What can hang from each mark
mapa: dedeti sekeb
nulur: bamikes togit
donepu: dedeti sazafe
togit: sekeb
sazafe: donepu ragep togit
ragep: sazafe
bamikes: nulur
sekeb: mapa ragep togit
dedeti: donepu mapa

Each row was made from one small tree. The marks that hang from a mark follow it in brackets, in alphabetical order. Every link used is in the known rows. Write each row's tree.
Known rows
togit(sekeb(mapa(dedeti) ragep)): .13; -.27; .08; .02; -.23; -.26; -.56; -.12; .01; .37; .08; -.55; -.20; .13; -.13; .38; -.50; .01; .10; -.46; .07; .46; -.02; -.01; -.06
sazafe(donepu(dedeti(mapa(sekeb(togit)))) ragep): -.10; .02; -.31; -.28; .11; -.09; -.25; .03; -.05; .11; .35; .01; -.21; .49; -.09; -.01; -.31; -.22; .44; -.58; .47; .18; .56; .00; .20
dedeti(donepu(sazafe) mapa(sekeb(togit))): -.02; .04; -.21; -.09; -.04; -.18; -.19; -.16; -.22; -.09; -.19; -.03; -.04; .25; .11; -.08; -.22; -.39; .26; -.75; .10; .10; .46; -.05; .12
togit(sekeb(mapa(dedeti(donepu(sazafe))) ragep)): .01; -.30; .08; .03; -.23; -.31; -.42; -.41; -.10; .25; -.04; -.50; .03; .08; -.07; .28; -.45; -.13; .14; -.63; .05; .32; -.25; -.04; .00
sazafe(donepu(dedeti) ragep togit(sekeb)): -.17; -.08; -.26; -.12; .03; .22; -.09; -.02; .05; .18; .59; -.45; .06; .30; -.30; .00; -.40; -.15; .33; -.56; .32; .43; -.05; -.21; .03
sekeb(mapa(dedeti(donepu)) ragep togit): .06; -.26; .00; -.01; -.15; -.49; -.49; -.10; -.03; .20; -.07; -.48; -.31; .18; -.01; .31; -.32; -.04; -.02; -.52; .08; .23; .26; .10; .08
bamikes(nulur(togit)): -.03; -.06; -.16; .06; .10; .12; -.52; .01; .13; .09; .28; -.16; -.22; .02; -.13; -.09; -.10; -.20; .00; -.41; -.06; .18; .30; -.32; -.06
ragep(sazafe(donepu(dedeti(mapa)))): -.09; -.04; -.22; -.03; .10; -.01; -.07; .10; -.12; .16; .35; -.17; .07; .26; -.20; -.08; -.25; -.29; .21; -.64; .07; .09; .19; -.16; .08
togit(sekeb(mapa ragep(sazafe(donepu)))): -.07; -.13; -.23; .19; -.07; -.05; -.21; -.21; .12; .31; .20; -.68; -.08; .25; -.25; .19; -.33; .04; .18; -.56; .07; .38; -.25; -.03; .12
sekeb(mapa): -.05; -.11; -.12; -.06; -.14; -.03; -.35; -.05; .15; .16; .17; -.30; -.11; .16; -.26; .08; -.35; -.11; -.06; -.59; .14; .30; .31; -.15; -.07
ragep(sazafe(donepu(dedeti(mapa)) togit)): -.05; .04; -.31; -.05; .10; .18; .13; .22; -.05; .13; .40; -.41; .02; .30; -.29; -.14; -.29; -.22; .23; -.63; .05; .15; .15; -.17; .13
sazafe(donepu togit(sekeb(ragep))): -.04; -.06; -.31; .16; .03; .23; -.06; -.11; .06; .23; .32; -.68; -.08; .21; -.24; .11; -.33; .03; .17; -.61; .08; .50; .05; -.23; .10
bamikes(nulur): -.10; -.09; -.08; .03; .06; .04; -.53; -.04; .02; .12; .25; -.12; -.14; .05; .03; -.03; -.13; -.17; -.12; -.58; -.10; .17; .37; -.28; -.17
dedeti(donepu(sazafe) mapa(sekeb(ragep togit))): -.01; -.03; -.21; .02; .13; -.22; -.27; -.29; -.28; .06; -.25; -.10; -.24; .28; .19; .01; -.23; -.32; .26; -.72; .08; .08; .45; -.05; .19
sazafe(donepu(dedeti) ragep togit(sekeb(mapa))): -.14; -.10; -.24; -.16; -.11; .21; -.07; -.06; .22; .23; .57; -.60; -.04; .37; -.38; .11; -.42; -.01; .33; -.57; .45; .45; -.12; -.08; .06
bamikes(nulur(togit(sekeb(mapa ragep)))): .04; -.17; -.05; .18; .07; .08; -.58; -.22; .25; .27; .15; -.58; -.43; .11; -.06; .21; -.16; .01; .14; -.38; .05; .33; -.05; -.14; -.01
sekeb(ragep(sazafe) togit): -.09; -.03; -.24; .20; .12; -.25; -.40; .01; -.19; .23; .00; -.26; -.35; .17; -.01; .02; -.26; -.24; .05; -.50; -.16; .22; .23; -.10; -.04
nulur(bamikes togit(sekeb(ragep))): .13; -.01; -.12; .12; .10; -.12; -.26; -.10; -.04; .25; .22; -.53; -.12; .14; -.29; .10; -.38; -.26; .27; -.33; .06; .46; -.24; -.25; -.01
togit(sekeb(mapa)): .00; -.11; -.05; .00; -.24; -.04; -.34; -.09; .12; .17; .10; -.49; -.03; .15; -.21; .19; -.37; -.11; .08; -.57; .12; .43; .00; -.09; -.13
nulur(bamikes togit(sekeb(mapa(dedeti(donepu))))): .23; -.11; .06; -.13; -.30; -.41; -.28; -.01; .09; .09; .17; -.75; .15; .12; -.36; .19; -.44; -.25; .26; -.29; .15; .40; -.49; .07; .08
donepu(sazafe): -.15; -.05; -.16; .00; -.06; .04; -.31; -.22; -.10; .12; .17; .05; .08; .05; -.22; -.12; -.33; -.31; -.02; -.74; .00; .25; .30; -.37; -.16
ragep(sazafe): -.11; -.04; -.21; .10; .00; -.09; -.36; .09; -.11; .13; .17; -.20; .00; .09; -.17; -.12; -.32; -.31; .00; -.51; -.16; .24; .11; -.22; -.09
mapa(sekeb): -.05; .02; -.17; -.04; -.09; -.04; -.44; .03; -.12; .10; .11; -.11; -.11; .13; -.09; -.04; -.37; -.19; .14; -.48; .14; .28; .50; -.18; -.07
sazafe(ragep): -.14; -.15; -.24; -.09; .09; -.02; -.52; -.09; .02; .13; .40; -.09; -.04; .21; -.23; -.11; -.36; -.31; -.03; -.52; .09; .33; .26; -.28; .03
ragep(sazafe(donepu togit(sekeb(mapa)))): -.04; .02; -.33; .08; -.23; .19; .05; .07; .22; .13; .29; -.83; .04; .26; -.39; .04; -.37; .03; .20; -.55; .06; .44; -.27; -.04; .10
dedeti(donepu(sazafe(ragep togit)) mapa): -.10; -.11; -.32; -.12; .20; .13; -.12; -.21; .00; -.09; .30; -.26; .15; .28; -.15; -.26; -.28; -.43; .07; -.74; .00; .20; .10; -.31; .28
dedeti(donepu mapa): -.01; -.15; -.13; -.01; .11; -.05; -.27; -.05; -.08; -.04; .05; -.33; .11; .18; -.04; -.04; -.18; -.36; -.03; -.66; -.06; .16; .27; -.18; .15
bamikes(nulur(togit(sekeb(mapa ragep(sazafe))))): .00; -.13; -.10; .27; .07; -.01; -.53; -.11; .16; .27; .09; -.61; -.38; .10; -.02; .13; -.17; -.08; .17; -.30; -.10; .27; -.31; -.07; .01

Write each row's tree
-.16; -.06; -.27; .06; .03; .09; .03; .00; .08; .34; .35; -.62; -.28; .28; -.34; .06; -.35; .05; .19; -.51; .20; .20; .04; -.11; .05 -> sekeb(mapa ragep(sazafe(donepu(dedeti) togit)))
.09; -.13; -.04; -.14; -.33; -.34; -.50; .08; .07; .17; .08; -.26; -.28; .17; -.20; .22; -.43; -.07; .01; -.52; .10; .31; .39; .06; -.09 -> sekeb(mapa(dedeti) togit)
.07; -.12; -.07; .01; -.09; -.49; -.58; -.01; -.29; .15; -.13; -.30; -.31; .16; .17; .19; -.37; -.13; .20; -.42; .09; .22; .42; .09; .10 -> mapa(dedeti(donepu) sekeb(ragep togit))
.09; -.19; -.03; -.04; -.18; -.36; -.56; -.03; .02; .32; .05; -.34; -.43; .21; -.12; .32; -.42; .01; .00; -.49; .11; .30; .39; .04; -.01 -> sekeb(mapa(dedeti) ragep togit)
.00; -.06; -.16; .15; .03; .17; -.23; -.04; -.07; .24; .14; -.62; -.21; .15; -.08; .11; -.38; -.11; .13; -.54; -.06; .49; .07; -.26; -.05 -> sazafe(togit(sekeb(ragep)))
.01; -.13; -.08; .23; .18; .09; -.61; -.14; .06; .24; .15; -.44; -.33; .04; .03; .11; -.14; -.14; .16; -.38; -.08; .32; .01; -.26; -.05 -> bamikes(nulur(togit(sekeb(ragep))))
.06; -.20; -.02; .01; -.07; -.36; -.60; -.07; -.27; .17; -.02; -.33; -.14; .09; .07; .12; -.42; -.12; .13; -.41; .09; .20; .32; -.02; .10 -> mapa(dedeti(donepu) sekeb(ragep))
-.08; -.08; -.26; -.05; .01; .17; -.30; .01; .06; .09; .37; -.49; -.02; .23; -.19; -.05; -.41; -.24; .15; -.49; .06; .52; -.06; -.24; .02 -> sazafe(ragep togit(sekeb))
-.16; -.06; -.22; .06; -.01; -.22; -.15; -.06; -.01; .35; .17; -.38; -.38; .32; -.20; .20; -.28; .01; .20; -.56; .22; .13; .16; .02; .00 -> sekeb(mapa ragep(sazafe(donepu(dedeti))) togit)
.09; -.05; -.09; -.04; -.13; -.39; -.63; .06; -.24; .26; -.01; -.16; -.44; .18; .07; .19; -.46; -.08; .21; -.41; .12; .31; .57; .04; -.02 -> mapa(dedeti sekeb(ragep togit))
.05; -.21; -.10; .09; -.09; -.25; -.29; .05; -.01; .20; .08; -.82; -.18; .16; -.15; .10; -.40; -.07; -.01; -.39; -.12; .25; -.13; .03; .17 -> sekeb(mapa(dedeti(donepu)) ragep(sazafe(togit)))
.12; .06; -.14; .00; -.05; -.10; -.21; .03; -.01; .13; .27; -.47; .09; .12; -.35; .00; -.37; -.35; .27; -.36; .07; .45; -.25; -.23; -.08 -> nulur(bamikes togit(sekeb))
-.06; .04; -.27; .15; .04; -.28; -.44; .05; -.26; .21; -.09; -.20; -.43; .23; .10; .01; -.32; -.19; .23; -.41; -.01; .21; .35; -.02; .00 -> mapa(sekeb(ragep(sazafe) togit))
-.06; .04; -.24; -.09; .02; -.05; -.09; .15; -.19; .13; .25; -.13; -.03; .31; -.12; -.08; -.30; -.22; .40; -.53; .20; .08; .28; -.05; .11 -> ragep(sazafe(donepu(dedeti(mapa(sekeb)))))
-.09; -.11; -.26; .25; .04; -.02; -.23; -.16; -.08; .28; .20; -.53; .03; .17; -.16; .08; -.30; -.10; .20; -.57; -.06; .37; -.17; -.15; .10 -> togit(sekeb(ragep(sazafe(donepu))))
-.09; -.07; -.33; -.23; .22; .26; -.03; .05; .11; .11; .64; -.29; -.05; .40; -.32; -.12; -.34; -.23; .22; -.63; .29; .26; .31; -.26; .23 -> sazafe(donepu(dedeti(mapa)) ragep togit)
.13; .00; -.14; .14; .00; -.23; -.20; -.06; .06; .30; .15; -.73; -.16; .20; -.35; .09; -.40; -.20; .30; -.27; .01; .39; -.54; -.06; .07 -> nulur(bamikes togit(sekeb(mapa ragep(sazafe))))
.03; -.26; .04; -.10; -.27; -.33; -.45; -.04; .04; .11; .11; -.45; .03; .09; -.17; .16; -.38; -.11; -.06; -.50; .07; .23; .14; .00; .04 -> sekeb(mapa(dedeti(donepu)))
.01; -.13; -.16; .11; .14; .14; -.02; -.28; -.15; .06; -.03; -.57; .06; .21; .02; .02; -.28; -.32; .19; -.77; -.11; .30; -.11; -.25; .16 -> dedeti(donepu(sazafe(togit(sekeb(ragep)))) mapa)
-.07; -.03; -.25; .06; .22; -.16; -.11; .01; -.17; .27; .19; -.24; -.27; .35; -.07; .08; -.21; -.21; .27; -.64; .07; .10; .27; -.05; .14 -> sekeb(ragep(sazafe(donepu(dedeti(mapa)))) togit)
-.07; -.04; -.33; -.19; .13; .11; -.15; -.16; -.06; -.11; .21; -.21; .04; .33; -.06; -.30; -.34; -.39; .24; -.64; .15; .19; .21; -.19; .31 -> dedeti(donepu(sazafe(ragep togit)) mapa(sekeb))
-.13; -.06; -.21; -.23; .19; .18; -.11; -.07; -.06; .11; .43; -.02; -.05; .30; -.20; -.19; -.40; -.43; .21; -.68; .17; .20; .24; -.35; .03 -> donepu(dedeti(mapa) sazafe(ragep togit))
.17; -.24; .08; .08; -.10; -.12; -.71; -.12; .19; .31; .17; -.55; -.39; .07; -.07; .31; -.29; .04; .15; -.29; .02; .35; -.10; -.03; -.01 -> bamikes(nulur(togit(sekeb(mapa(dedeti) ragep))))
.16; -.06; -.09; .04; -.03; -.15; -.25; -.15; .14; .30; .20; -.68; -.18; .22; -.37; .20; -.41; -.14; .26; -.32; .19; .47; -.30; -.11; .04 -> nulur(bamikes togit(sekeb(mapa ragep)))
-.05; .10; -.10; -.18; -.06; -.14; -.20; -.03; -.31; .11; -.03; .23; -.22; .28; .08; -.02; -.32; -.37; .41; -.70; .25; .08; .59; -.11; -.13 -> donepu(dedeti(mapa(sekeb(togit))) sazafe)
-.05; -.03; -.30; .06; .25; .17; .08; .10; -.10; .26; .35; -.48; -.19; .32; -.19; -.04; -.29; -.13; .23; -.58; .03; .15; .18; -.19; .17 -> sekeb(ragep(sazafe(donepu(dedeti(mapa)) togit)))
-.22; -.10; -.32; -.07; .11; .11; -.19; -.24; -.02; -.03; .32; -.25; .14; .17; -.22; -.28; -.33; -.39; .01; -.68; .04; .24; .03; -.32; .14 -> dedeti(donepu(sazafe(ragep togit)))
-.04; -.08; -.27; .14; .02; .05; -.19; .05; .09; .26; .15; -.65; -.33; .22; -.23; .00; -.38; -.05; -.01; -.45; -.05; .28; .06; -.13; .03 -> sekeb(mapa ragep(sazafe(togit)))
.15; .02; -.11; -.06; -.19; -.12; -.17; -.02; .20; .16; .25; -.60; .01; .19; -.46; .12; -.40; -.21; .25; -.36; .20; .47; -.30; -.11; -.04 -> nulur(bamikes togit(sekeb(mapa)))
.01; -.03; -.38; .08; .16; -.04; -.21; -.04; -.09; .18; .17; -.32; -.20; .33; -.09; -.04; -.28; -.10; .27; -.54; .06; .20; .31; -.07; .32 -> dedeti(mapa(sekeb(ragep(sazafe(donepu)))))
.05; -.24; -.08; -.16; -.22; -.14; -.40; .00; .14; .07; .29; -.76; .05; .23; -.19; .13; -.49; -.13; .13; -.42; .13; .48; -.29; .04; .17 -> sazafe(ragep togit(sekeb(mapa(dedeti(donepu)))))
-.25; -.18; -.23; -.06; .11; -.10; -.40; -.37; -.09; .00; .26; -.04; .21; .12; -.16; -.22; -.28; -.44; .00; -.69; .06; .18; .04; -.32; .11 -> dedeti(donepu(sazafe(ragep)))
.11; .02; -.18; .21; .12; -.21; -.25; -.01; -.12; .25; .19; -.58; -.07; .13; -.25; -.01; -.37; -.33; .30; -.26; -.10; .39; -.48; -.20; .01 -> nulur(bamikes togit(sekeb(ragep(sazafe))))
.03; -.02; -.24; .14; .17; -.34; -.32; .02; -.30; .05; -.23; -.36; -.29; .31; .25; .01; -.20; -.30; .26; -.50; -.08; .09; .28; .09; .24 -> dedeti(donepu mapa(sekeb(ragep(sazafe) togit)))
-.04; -.09; -.14; .09; -.11; .17; -.12; -.32; .07; .27; .06; -.56; -.20; .19; -.20; .12; -.42; -.05; .15; -.67; .06; .44; -.08; -.23; -.06 -> donepu(sazafe(togit(sekeb(mapa ragep))))
-.14; .05; -.23; .08; -.11; .15; .07; .13; -.11; .19; .36; -.58; .09; .19; -.24; -.02; -.37; -.16; .36; -.54; .06; .32; -.23; -.17; -.08 -> ragep(sazafe(donepu(dedeti) togit(sekeb)))
-.14; -.19; -.24; -.13; .20; -.06; -.33; -.33; -.07; -.05; .23; -.04; .20; .23; -.11; -.20; -.24; -.51; .05; -.77; .02; .15; .12; -.25; .25 -> dedeti(donepu(sazafe(ragep)) mapa)
